Each row comes from the steps of one walk. Every step used is in the known rows, and no mark comes twice. Write the walk behind each row, first mark first.
Known rows
bima > pafim > lazop > kivefu > sugeg: [ -5 -36   6   9 -16  34  29 -44  -9 -42  34   6 -13  20 -15   3 -17  -9
 -19  15 -11]
sata > kisum > pidaso > nika > bima: [-16   2 -13  15  17   7  21  14  23  25 -18 -23 -18  40  -3   8   9  30
  -1  27  -3]
sata > sugeg > kivefu: [ -9  -8  -8  18  -1 -10 -13 -18  21  -1  -3   8  -7   4   1  13   2  17
  -5  -2  26]
bima > nika > pidaso: [-14  13   6   8 -18  -4  -2 -15 -13  26  -5 -19   0  24 -13 -10  -8  29
 -21  12  29]
kisum > sata: [ -3  13  17  -4 -14   5   0   2   7 -10 -10   8   9   6  -2  -5   7  33
 -11  36  27]
kivefu > sugeg: [ -2 -13   8  14   2   3  21  -4  -8 -14   2   6   2  21 -10 -12  -8  10
  -8  10   1]
kivefu > sugeg > sata: [  4  -8  26   9   5  -2  24 -30   4  -5   5   2   5  18 -11  -8  -4  31
  -6  16  -2]
nika > pidaso > kisum > sata > sugeg: [ -8   5   0  24  -8   5 -15  12  28   3 -13  25  16  51  -9   8 -12  34
 -11  42  22]
lazop > kivefu > sugeg > sata > kisum: [  0 -17  12  15  11  -5  39 -46  23 -24   3  -7 -16  15  -4  10 -16  23
 -22  22  -8]
lazop > kivefu > sugeg > sata > kisum > pidaso > nika > bima > pafim: [-12 -23   3  23  12   2  49 -62  44   2  17 -34 -29  52 -16  30  -7  33
  -2  30 -55]
kivefu > sugeg > sata > kisum > pidaso: [  0  -6  17  16  14   5  38 -18  21 -17   1  -5  -7  38   0   0  -8  16
   0  30 -30]
sata > kisum > pidaso > nika > bima > pafim > lazop > kivefu > sugeg: [-16 -41 -13  22   8  44  51 -33  23 -12  21 -26 -32  55 -15  23  -8   5
  -8  33 -43]
bima > nika > pidaso > kisum > sata: [-16  30  13   2 -21   3   0 -16   6  16  -8  -1  29  42 -17  11  -9  39
 -23  29  32]
lazop > kivefu: [ -6  -5  -2   6 -12  -7   6 -18   5 -16  -4  -1  -4  -1  -6   5  -5  17
 -18  12  21]
nika > pidaso > kisum > sata > sugeg > kivefu: [-13  14 -10  19  -7   1 -14  -9  41   3  -9  22  21  48  -8  32  -2  39
  -8  21  33]
lazop > kivefu > sugeg > sata > kisum > pidaso > nika > bima: [ -6 -23  -4  26  23   4  52 -34  48  17  -7 -37 -17  49 -13  29   0  46
   0  34 -43]
sugeg > sata > kisum > pidaso > nika: [ -2  22  11   6   4  -3  20 -19  25  11 -14 -23 -17  39   4  12  -2  33
 -15  31   0]
pafim > lazop: [ -2  -6   9  -2  -9  34   3   5 -17 -11   3  13   1   5  -4 -16   3   8
 -14  20  39]
bima > nika > pidaso > kisum: [-18  23   3   9 -14  -6  -1 -19  -9  21   0  -2  19  39 -18   3 -17  23
 -25   3  33]
pafim > bima > nika: [-12 -14  14 -12 -19   8   8 -21 -25   3   1 -11   1  -2 -19 -12  -4  21
 -18  14  33]

Which walk is each row?
[-16   9  12 -11 -25  19   5 -12  -6   7  -6   3  30  43 -29   7 -10  41
 -21  36  39] -> pafim > bima > nika > pidaso > kisum > sata
[ -4 -36  10  15  -1  40  46 -59  27   6  26 -26 -11  51 -25  24   3  34
   6  35 -50] -> kisum > pidaso > nika > bima > pafim > lazop > kivefu > sugeg > sata
[-11 -19   4   7   1  33  33 -53  34   6  17 -26 -29  36 -10  26   6  30
  -7  39 -18] -> sugeg > sata > kisum > pidaso > nika > bima > pafim > lazop > kivefu
[-11 -14  13  19  17   5  43 -44  30  11  17 -27 -25  56 -12  12  -2  31
   3  31 -48] -> kivefu > sugeg > sata > kisum > pidaso > nika > bima > pafim
[  0  -7  21  12  16  -2  31 -27  10 -14   3   0 -11  20  -2  -6 -12  21
 -16  21   0] -> kivefu > sugeg > sata > kisum
[  0   2  10  17  12   3  41 -24  25   4  -8 -25 -14  56  -2  12 -12  26
 -13  30 -28] -> kivefu > sugeg > sata > kisum > pidaso > nika
[-17  -2   3   5  -4  -3   4 -25   0  22  12 -14 -17  22 -17   0   7  33
  -9  10  12] -> pidaso > nika > bima > pafim
[ -8 -25  14  14  16  43  47 -39  22   7  24 -21 -24  56 -14   9   1  24
   1  39 -39] -> kivefu > sugeg > sata > kisum > pidaso > nika > bima > pafim > lazop
[-12  21  -4  10  -5  -2  -3   5  -5   2  -5  21  19  45 -14  -1 -10  21
 -17   9  38] -> nika > pidaso > kisum
[  5 -30  12  11   9  31  42 -41  15 -28   9  -1 -15  16  -6   8 -13  14
 -24  31   1] -> pafim > lazop > kivefu > sugeg > sata > kisum
[ -5 -12   6  22  28   8  45 -15  35  26  -9 -29 -13  53 -10  11   4  44
   5  33 -34] -> kivefu > sugeg > sata > kisum > pidaso > nika > bima
[ -9   7  -1   9   2   3  13  11   9 -17 -10   1 -11  23   7  -2  -2   0
  -5  23   2] -> sata > kisum > pidaso
[-19   2   2  -5 -17   9   5 -14 -21  11   1   3  20  41 -31  -1 -15  25
 -23  11  41] -> pafim > bima > nika > pidaso > kisum
[ -2 -11  12  16 -10   4 -13   7  24  -4 -13  12  -2  10   2  -3  -2  28
  -6  45  15] -> kisum > sata > sugeg
[-17  -9  10   5  -2  -1   0 -20  -4   2  20   6 -10   4 -15 -11  12  22
   3  11  10] -> nika > bima > pafim
[ -1  13  17   5   6  -1  17 -14  21  -8  -6  -4  -9  21   6   0   3  21
  -2  30  -2] -> sugeg > sata > kisum > pidaso
[ -2 -35  -2  20  21  42  57 -29  40  11  -1 -30 -16  50 -13  23   2  37
  -2  43 -34] -> pafim > lazop > kivefu > sugeg > sata > kisum > pidaso > nika > bima
[-14   7   7  22 -17   2 -12 -11  22  22 -10   2  17  43 -13  13 -19  36
 -19  38  18] -> bima > nika > pidaso > kisum > sata > sugeg
[-13   5  14   8   9  -1  22 -39  29  20  10 -26 -26  39  -7  12   8  38
   0  31 -20] -> sugeg > sata > kisum > pidaso > nika > bima > pafim
[-10  28   6   3 -14   7  -3   8  11  -1 -12  23  28  48 -11   7  -5  38
 -15  33  35] -> nika > pidaso > kisum > sata
[-13 -33   0   3  -9  32  11 -34   1 -13  27   4 -13  -1 -19   2   8  14
  -3  20  10] -> nika > bima > pafim > lazop > kivefu
